Each row was made from one small tree. Brackets hold a mark, then the marks that hang from it, in alphabetical order. Every link used is in the known rows. Write each row's tree.
Known rows
[K T]: [-11 -22 -17  25  -6  -1   2  -8  13 -19 -18  16 -19  -1 -12  14  -1   6
 -18  -8  -1 -13  11 -33 -12 -14   5   7 -10  -6  -3   3  28  11  20  -5
  -9  -6 -12 -18  -8  -4  -3  21  20   4 -14  10 -15 -20  -2   9  27   4
  -5   7  12 -15   8   7   1   5 -12  -1]
[T [A F] [Z [M D]]]: [  7  -1  20 -34 -20  -6   8 -25  -5  27  26  -7   0   3  14  -1   5  -2
  33   6  12  24   5  48  21  11   7 -30 -12   6 -16  11 -38 -15 -13   4
  19  -1   7  17   3  -3  14 -26   8   3  21 -21 -16  27 -15 -11 -29 -20
  25 -21 -29 -26  14  -6 -20 -27   5   8]
[U D H [K [T [Z M]]]]: [  4  -9  -3  37   2  23  -9  49  31 -25 -21 -30  17 -12  12   9 -38 -30
  23   9  -1 -24  -7  13   7  18 -42  59  30 -11  -3   3  36  19 -12  42
 -19 -16   8 -33 -25 -11   6  19 -14  40   9  27  -3 -36   3   4  10  18
 -39  13  30 -21  -6  22  11  32   5  -9]
[C K]: [ 13  -4   5  -4   9  -4 -12   2  -4 -10 -12  21   7  -5  -6  -1  13  10
 -14  -7   5  20  33 -34  -7  -7  27  -1 -10  -7  -1  -7  13  34  17 -17
 -16  -4 -30 -20  24   1   9   7  13  17  -1 -13  23 -11   7   3  11   5
  24  20   1   0  -6  27  -6  10 -25   4]
[F D [Z M [T A]]]: [ -8  34  11   2  -6  10  47   8  -6  22  18  -1   8  10  -7  -8  21  21
   8  17  -5  24   6  22  15  -1 -23 -27 -14 -13  19  -3 -24  10   8 -15
  22  29   6  -5   3  22  16 -22   5 -10 -16 -21   7  25  -2 -40   7  19
  23 -28  12  20 -18   7  16  -6  34 -10]
[A [T [Z [M D]]]]: [ 12  -2  16 -14 -13 -10  21 -24  21  11  20  17   3   8   8  -9   7   3
   9  18   1   2  12  27   7  11   6  -1 -11  -9  -8  10 -15  -5 -14   6
  15 -15   6  -7   2  -3   6   9  22  27  24 -17 -19  11 -11 -16 -15  18
  17 -23  -1 -24  20  10 -24  -9  -1   9]
[U D H [K [T [A F] [Z M]]]]: [ 16   7  13  26 -11  16 -11  30  14 -13  -5 -44  18 -13  21   4 -40 -22
  45   0   6  12 -27  28  22  28 -23  35  26   1  -8  13   2  -2 -13  44
  -1 -12  17  10 -22  -8   7  -6 -17  23  19  30  -2 -26  16  20 -17  -6
 -41  12 -14 -16   5  -3   1  13  17  -7]
[K [T A Z] [U H]]: [ -8 -30   6  17  12  26 -25 -10  45 -15 -21 -20 -14  11  -2   2 -15  -1
  13  -2  12 -26 -20  -3  16 -16   1  13  23 -13 -17  10  16  -2 -10  11
 -17 -26  28 -12 -23   4  -7   9  -9 -13 -19  29  -4  -3  26  13 -10 -38
 -19  -1   5 -22   5 -19  -7  29  19   0]
[A [F D] [T Z]]: [ -1  22  27   3  -7 -19  19 -15  12  -7  10   5  -1  20  -3 -14   1  34
  32  -2 -28  19  -1  10  27  15  35 -14  -9  11   0  -2 -35   8   3   1
  17  16 -13  22   4  19   7 -16   5  -8  20  10 -14  -4   0 -11 -21   9
  26 -31 -22  -5  21 -12  -7 -29 -22  -1]
[A [F D Z] T]: [-19  32  16   0  -6 -10  34  -3   6  14  17  12  -2  26   5 -12  10  38
  15  -4 -30  18   7  -2   4  15  27 -19 -14  14  16  -9 -38  21  14 -15
  30  26 -27  32   7  21   9 -20   5 -16  11  -1  -4   5   0 -19  -5  30
  23 -27 -10   8  -2  -5  -2 -11 -19 -11]
[M [A [F D] [T Z]]]: [-12  17  17  -8  -5 -18  23 -11  -6  -1  13   4  -5   0 -16 -12   5  23
  40   3 -36  23  -6  -2  26  12  19 -21   0   9   2  -5 -30 -10 -18  -5
  16  16 -14  43 -12   1  19 -17 -13 -11  15  -3 -12   8   0  -7 -29  -6
   9 -24 -14  13  24  -6  -8 -34 -25  -2]
[F A]: [-17 -15   3   9  -6   4 -10 -11  17 -12   9  10 -18  -5 -19  -6   9  25
   0 -15 -10   9   9 -19 -20  -6  32 -15 -11   3  -1  -6 -16  30   8  -5
  -4  12 -22  -4  21  12 -11   1  11  -2  -6 -14   2 -11   0  -7   8   6
  31 -12  -2  10 -32  21  11 -11 -16  10]
[M D [Z T]]: [ -9 -14 -11 -16 -21 -31   9 -30 -29  -2   7  10  -2  -4  -8  -6  17  -5
 -48  -6 -11 -27   3 -22 -12 -12 -14 -10  -3   0  -6  15  17 -12  13   7
   1 -12  -1 -10  27  -9 -24  -2  19 -16   1 -19   0  -4 -30  -6  24  10
  23   9  12 -16   6  21   8 -15   0  18]
[C A [K [T Z]]]: [  3 -21 -13  14  36 -18 -27   3  -4   2 -28  24  -5   1 -24   9  10 -14
  11  29  14 -26   1   0   1 -14  26   3   8 -20   1  -6  19  -7  -5 -14
 -30 -13  -9 -16  11  15   9  20  -5  10 -26  15  13 -17  28   9  29  -5
   5   3  -7  21   0  -8  -1   8 -14 -10]
[T [Z [M [A F] D]]]: [  0  -3   2 -37  -2   3   2 -17 -12  22  18   3   3 -21   5   1   6 -13
  13   8   2  16   8  26  10  16 -18 -16  -3   8   7   7 -20 -30 -19  11
  13  -6   0  12 -11 -29   9 -11  -3   6  16 -35 -14  21 -27   0 -24  -8
   9 -16 -10   0  23   4 -19 -29 -20   3]
[K [T [A F]]]: [ -2  -7   1   2 -17  -1   0 -22 -14 -11  -9   8 -20   4  -1   6   1  14
   4 -13   9  10  -4 -12   6 -10  21 -23 -24  12 -14  -4 -16  -6   5  -7
   8  10  -1  21 -16   0  -6  -6   7 -14  -4  10 -12  -2  14  24 -11 -18
 -18   1 -26 -10  11 -11 -16  -8  -9   1]
[U D H [K [T A]]]: [  5 -16   2  36 -13  10 -15  46  13 -32 -25 -29   6  -9  25   5 -29 -17
   3 -28  -6  -9 -18 -19  -1   3 -10  47  16  -1  -5   9  26  10   2  29
 -34   2  -6  -2 -12 -16   7  16 -11  20  11  24  -7 -46  20  34  12  -5
 -33  20  -4  -7 -23  15  28  38  14  11]
[C A [K T U] Z]: [ 11  -9 -27   3  57  -9 -38  17  -7   4 -20  30  -1  -2 -28  17  -7 -26
 -41  12  13 -43   0  -7 -34 -27  15   7   8 -22  16 -11  40 -14  -8 -35
 -19 -10   4 -23  10   8   0  29 -12   7 -34   1  26  -1  17   0  34 -13
 -15  31  16  45 -15 -28   8   5  10  -7]
[M Z]: [-13 -12   5 -14 -26  -7  -4 -23  -2 -20  10  16 -10  -9 -19 -13  13   0
 -21 -23 -11 -20  13 -40  -5  -4   1 -15  -4  -1   3  11  15  23  18   9
   9  -2 -18 -11  25  -8  -3   9  17 -10  -7  -7   9 -20  -8  -5  18  13
  27   2  13  -6   6  30  -2 -14  -7  -4]
[C [K T] [Z M]]: [ 11   6 -22  -8  18 -13 -10  18  -6  10 -11  26  -2  -8  -9   7   1 -22
 -21   6  17 -10  25  -9 -25 -12  -8  -2 -13 -23  19 -10  36  15   5 -12
   2 -15  -2 -29   9  -6   4  17  16  49 -12 -12  21  12   9  -5  18   8
  -9  36  25  22   2   3  -9  11   1 -17]
[Z [M [A F] D] T]: [  6  12 -14 -23 -12 -14  35  -7 -44  22   5  -7  13 -16   3   0  -2   8
 -23  11  -8  22  18  10  -3   4 -34 -17 -18  10  11   7 -15 -43  -2   4
  24  11  13  20  -7 -22 -11  -8   3  -3  18 -27 -19  23 -36   4 -24   3
 -11   4  -7   9   5  14   1 -18  -4  18]
[M D Z]: [-11 -20  -3 -28 -17 -13  -9 -22 -10   1  18  20   0 -19   3  -5   8  -7
 -38 -21  -7 -24   5 -27  -8   0   1  -5  -6   4  -1  19  13   5   4   8
   3  -3 -10  -5  27  -7  -4  11  18  -5   6 -29   6  -8 -31   0  18   7
  32   4  11 -24   4  21  -4 -26 -16  18]
[A [F Z]]: [-28  17  -3 -23  -2   8   3  -1   0   3  12  11   0  10   2  -6  20  21
   6   1  -6  21  11  -4 -12   8  10 -11  -6  22   1 -14 -19  22  27  -4
   1   9 -26  10  14  -1   1 -18   8 -27  -9 -13  16  -7  -3 -13   2  26
  22  -9  -4  -2  -8   6  -2  -6 -11 -11]
[M [A F] D [Z T]]: [-12   4 -16 -37 -20 -31   9 -22 -58  17  20   4   5 -11  -5 -10  18  -2
 -34 -16 -19 -11  -5 -18   0  -9 -28 -33  -8  21   2   8  -5 -33  -2   5
  17   3   4  23  12 -26 -22  -4   0 -21  14 -26  -4   8 -36  14  -5  -2
   3  12  -6  -6   9   9   0 -30 -11  17]
[K [T [A F] [Z M]] [U D H]]: [ 19   1   8  24  -6  37 -14  22  25 -14  -4 -54   0  -6  17  12 -34 -24
  33  -4   9   4 -28  20  27  13 -22  25  23   0 -12   8  -5 -13 -18  16
   2 -15  44   1 -33   2 -12  -1 -22   5   1  34  -9  -4   7   8 -33 -23
 -33   6  -6 -28  14 -21  -1  22  27   4]

Write each row's tree
[  3 -18  14  28  -1  28 -35  18  41 -32 -14 -38 -13   2  18   9 -22 -14
  20  -4  17 -19 -26   2  19  -1 -12  32  39   6 -30  17  23  -4 -14  18
 -31 -19  28  -8 -16   7 -12  11 -14  -1  -7  26  -4 -13  21   5  -6 -20
 -18   2  -1 -20  -2 -24  11  28  20   3]
[K [T A Z] [U D H]]
[-15  13  -2 -22 -13 -10  19 -25  -5   7  13  19  -3  33   1 -22  15  34
   9   0 -15  19  12  -8 -10  13  30 -20 -16  10   1 -20 -42  12  13  -8
  22   7 -13  27   4  14  -4 -15   7 -16   9   5  -2  -2   3 -10 -13  36
   8 -21 -11   7   2   2  -9   3 -17  -7]
[A [F Z] T]
[ -2 -13  12 -19  -4   2   4 -11  12  11  17  16   0  -4  10   1  -4  -6
   7  14   8   0  16  25   8  10  -7   1   7  -5  -4  16  -1  -3  -8  17
   3 -12   1 -23   8 -11   8   0  16  21   6 -24 -11  14 -26 -21   2   6
  32 -19  11 -29  15  14 -17 -14  -3   8]
[T [Z [M D]]]
[-18  22  19 -15   2   3  19   2   2  18  21  -5   1  11   0 -15  21  24
  29 -13 -14  33   0   6  18  13  19 -31 -13  11   0   0 -42  13  17 -17
  14  42 -19  28   9  21  23 -30  -3 -34  -9 -21  12  14   3 -13  -7   3
  41 -19 -25  12  -7 -10   5 -19  -1 -13]
[T [A [F D Z]]]
[-19 -21  -6 -42 -11  -8  -9 -17 -17   7  20  20  -2 -26   1  -7  11 -18
 -36 -20 -16 -26  -1 -33 -12   2 -13  -8  -2  -5   9  18  13 -13 -10   3
  -5   6 -16  10  11 -28   3   8   1 -14   5 -41  -2   4 -36   6  13   0
  19  11  10   1  12  31  -5 -24 -11  11]
[M A D Z]
[  0 -28  -6  31   7  23 -26  24  18 -34 -20 -26 -11 -13  11  14 -22  -1
 -29  -7   8 -10  -3 -31 -14  -4 -11  30  13   7 -19  12  30   6   4  -7
 -18  -5   5 -15 -14  -3   2  19 -11  -2  -5  29  -4 -17 -10  -7  16   6
 -18  11  21 -18   7  -2   4  24   6 -10]
[K T [U D]]
[  3  29  23  10 -16 -12  39  -6 -26  -1   0 -15   1   6  -4  -6  15  23
   7 -10 -15  32   1  -2  23  -8   8 -34 -19  18  -6   2 -26   0  10 -17
  16  31   2  29  11  22   2 -22  10 -23   6  -3  -7   6   0  -1 -11  -7
  29 -15 -26  10  -5  -7  19 -26  -2  10]
[Z [T [A [F D]]]]
[  9   1  -6  -3  -7 -11  31  -8 -16   9   3   4  10  -3   8   4   2   2
 -34   9   2   4  23   8  -5  -4 -25   1 -16   2   1   6   7  -1   4   1
  10  -3  14 -19  16  -7  -9   3  23  10  11 -22 -11   9 -30 -12   3  18
  16   0  20 -11  -4  26   2  -3   5  22]
[Z [M D] T]
[  7  15 -28  16  53  39 -12  39  -5  33 -18  -4  11   4 -14   7 -10 -27
  -5  26   6  -3   7   8  -9  10 -11  29  15 -21  30 -27  12  -9   4 -18
   6  -5  33 -31 -11  12 -11  17 -26  -3 -23  18  37   3  -5   7  -2  18
 -40  22  13  33 -25 -11   2  35  15 -15]
[C [A [F [Z M]]] [K T [U H]]]
[ 17  -6  -4 -20 -15 -14  25  -8 -10  19  17  22   5  -9   6  -9  -5   4
 -17   2 -15  11  10   1 -12  11  -6  -1 -17 -13  22   7  -7 -18 -23   0
  24   1   6  16 -11 -14  14   6   7  16  33 -33 -29  27 -25   2 -12   6
  -1  -4   3   2  11  21 -22 -10  -1  21]
[Z [M [A T] D]]
[ -6 -17   6 -23  -8 -30  -1 -27  11   0  16  31  -4   6  11 -13   6   6
   4   5  -3  -6  -1   8   0   3   8  -8   7  -6 -16   9  -9 -34 -21  12
 -12 -11 -15  24  -4 -14  11   6  10  -3  28 -20 -29  15  -8   6 -10   1
   7 -18  -8  -6  21  -1 -12 -14 -18  19]
[M [A [T Z]] D]
[-13 -13 -10   7   0  16  -2  -5   4  -5  -4  14  -7 -23 -22  -1  -4  -9
   9  22   5 -15   4  11   5  -6 -27  -3   4 -15   7   1  15 -15 -17  14
  -1 -20   7  -3 -29 -22   9   5   0   5 -15  -1 -20  -1  -1   3  -1   2
 -21  -7  18   5  24   0 -24   2   6 -22]
[K [T [Z [M A]]]]
[ 17 -10  15   6  -2   4  -6  11  14  24  -7 -17  17   2  18  15 -27 -19
  32   1  13  -7 -18  43  13  17 -11  15  -3  -5   0  11  -6 -26 -22  25
   9  -6  17  -5 -25 -17   1  -6  -8  19  24   9  -5  -3  -6  30 -20 -25
 -32  13 -17 -23  16  -1   0   4   9  13]
[U H [K [T [A F] [Z [M D]]]]]
[  3 -35   7  12  -1  17 -28 -27  28 -18 -10  -4 -12   7  -1  10  -3   1
  11  11  26 -28 -19   5   5 -19  15  -6   6  -8 -21   7   8  -8 -13 -14
 -12 -21  10 -16 -14  11  -1  -1   4 -17 -22  19  -8   7  20   1  -3 -33
 -15 -14   4 -13  26 -29 -11   4  14  -6]
[K [T A Z] U]
[ 12  38 -23 -22  29 -42  -2  11 -46  10 -10  30   6   3 -28   5  19  -7
 -23  16   5  14   9  -1 -18 -32  19 -26  -4  12   3 -25  -1 -10   7 -16
  -6  12 -13   4  45  15 -19   9  -8   8 -14   0  33  -5  22  -6  14   0
   8  32 -18  51 -23 -14  26 -21  -6  10]
[C [A F] K [Z T]]
[-32  15  -3  10   7  -6  32  10  -4   8   3   7   4  16 -10 -15  24  26
 -11  13 -22   6  11  -7   0  -5 -14  -5  -1  -3  11 -10   0  16  24  -8
  -3  19  -8  -7  19  17   7  -8   8 -20 -20 -17   6   2  -5 -29  23  26
  33 -21  26  18 -17   4  22  -3   3 -15]
[F D [Z T]]
[ 16  -2  17  -6  -1 -21 -12 -28  -9   5  -9   7  -5  19  -3   3  17   3
  36   1  23  21   0  12  16  -8  34 -27  -3   5 -26  -4 -13  -1   4 -14
  -7  -7 -18   3  -1  10  -2 -15  -6   3  -1  17   2   7  33  19 -15 -25
  -5   6 -30  -8  20 -21 -24   3 -14 -11]
[C [K [T [A F] Z]]]
[ 32  -8  12 -20   0 -17   1 -24 -18  34   6   3  11   7  19   3  10 -10
  21   7  35  10  -1  37  18   6  10 -24  -9  -5 -14   5 -13 -22 -16 -15
  12  -8   7  -7  -8  -1   6 -16   0  21  27  -9   0  33   0  12 -25 -26
  -4   3 -32 -18  24 -15 -28  -2  -3  -9]
[C [K [T [A F] [Z [M D]]]]]
[ -1  18   0  -2  20 -12   6   9 -12  32   8   5  10  17   7  -1  27  12
  18  -7   3  14   2   1  10   8  22 -20 -12  -2   7 -11  -6   8  10 -29
   5  32 -25   8  -5  20  20 -25 -17 -12  -7 -10  22  25  14  10   5   0
   5   3 -14  20  -4 -28  -2   7  -3 -23]
[C [K [T [A [F D Z]]]]]
[-10 -25   4  29   9  28 -33  26  42 -38 -27 -43   0  -2  11   8 -32 -14
  10  -6   7 -29 -14 -20  10   7 -17  59  43  -2 -24   6  31  10   0  24
 -33 -25  26 -25 -17  -2  -8  22 -16  11  -3  32  -3 -22   8   0   2  -8
 -24   6  17 -28   6 -15   8  32   6   0]
[K [T Z] [U D H]]
[-15  31   7  17   5  15  45   1  22  25  39   8   5  11 -14 -15  13  39
  20  10 -23  11   0  18 -16  16  15 -19 -21 -19  35  -4 -38  33  -3 -25
  41  20  -8   7   8  29  12 -16  15  -1   3 -23  -1  19 -10 -45   0  37
  19 -46  12  28 -28   3  10  -6   0 -13]
[F [A T] D [Z M]]
[  0 -20  -9  48  -1  16 -25  57  17 -43 -31 -25   6  -9  16   8 -32 -15
 -13 -11 -11 -20  -5 -26 -11  17 -19  69  21   6   0   4  52  18   2  30
 -36  -1  -3 -10 -13 -15   2  26 -12  23  10  27   0 -46   6  27  28  13
 -40  31  21  -8 -22  29  36  37  -1   5]
[U D H [K T]]
[ -9  -4  -6   8   3  42 -10   0  23   4 -12 -14  -9  23   7  -2 -16   4
   4  -9  -1  -7 -14  -8  -4   3  -5   2  13   6  -8 -13  -5  -8  -1  -9
   7  -3  28   4 -24  14 -13  -2 -17 -30 -15  24   9   7  11  13 -15 -12
 -30  10   1  -8  -5 -25  -2  22  22  -1]
[K [T [A [F Z]]] [U H]]
[-38  10  -8   3  -4  -5  15 -16   6   9  10   9  -5  14 -14 -15  33  37
  -6   6  -5  -7  -2   5 -41  -5   2 -18 -12   3   0 -22 -21  16  19 -15
   3   7 -18 -10  29  19 -25  -7   9 -18 -17  -6  13  -3   4 -26  12  23
  13 -26   8  21 -42   3  20   6   2   6]
[F A [Z T]]
[ 29  21 -27   9  47   2 -25  39 -21  14 -11 -19  20 -19  -6  27 -16 -43
 -19  13  14  -8  -3  12 -17  -7 -11  15   7  -2  19 -13  19 -14 -10 -22
   0  -1  16 -14   3   7  -4  12 -33  25 -12   0  29   0   3  -6  13  -3
 -22  38   5  43  -9 -24   7   3  16 -12]
[C [A F] [K T [U D]] [Z M]]
[  8 -20  -1  30  -3  20 -10  13  18 -12 -26   5  -6   2   8   3 -15  -3
  -2 -20   1 -18  -9 -13  -2   1   9  26   1 -11   3   1  38   9  -7  17
 -21   2   1   1 -15 -10   7  13  -7  12   2  17   1 -29  17  39  10 -16
 -32  27   2  -8 -13  16  20  26   8   7]
[U H [K [T A]]]
[-12  38 -23 -12  10 -27   4  -3 -27  -1  -5  21  -8  -5 -32  11   5   1
 -20   6 -11  -4   2   2 -19 -32   7 -22 -14  21   8 -20 -13 -17   9 -10
  -2  10  -4  20  30   8 -24  10   9 -12 -16  -3  13 -12  13  -9  17   8
  10  17  -5  41 -20 -14  30 -28  -1  14]
[C [A F] [Z T]]
[  1 -12  10  16   1  36 -31  44  31 -38 -14 -39  -2  -8  14  -4 -25 -14
 -17 -21  -6  -4   4 -39  -4  10 -13  51  26   7  -6   4  29  24   2  23
 -23  -2  14 -23   7   1  -3  23  -4  -1   3  14   3 -16  -4  -1   0   0
   5  15  17 -14 -23  18  27  18   2  15]
[K [U D H]]
[ 15  20  -3 -31   0 -42  -1 -11 -28   5  -1  26  12  17 -10  -4  27  -1
 -18   0  13  22   4  -5 -11 -36  14 -34 -14  -7  -8 -13   9   4   6 -19
 -15  -1 -17   0  34   6 -16  -2  13  22  -4  -8  28  18  29 -11  10 -11
  27  27  -7  31 -11  -6   6   2  11   5]
[C K [Z [T A]]]
[ 21   1  10  12  -9  28 -15  -9  12  -8   6 -46   1 -15  12  17 -18 -16
  27   9  25  12 -20  34  17   8 -13  -6  13  13 -24  12 -10 -16 -14  -4
   9 -12  30  -6 -28   5   9 -19 -15  -3  -2  18 -10   5   2  -6 -27 -23
 -27 -12  -7 -20  20 -22 -19   1  20 -14]
[K [T [A F] [Z M]] [U D]]
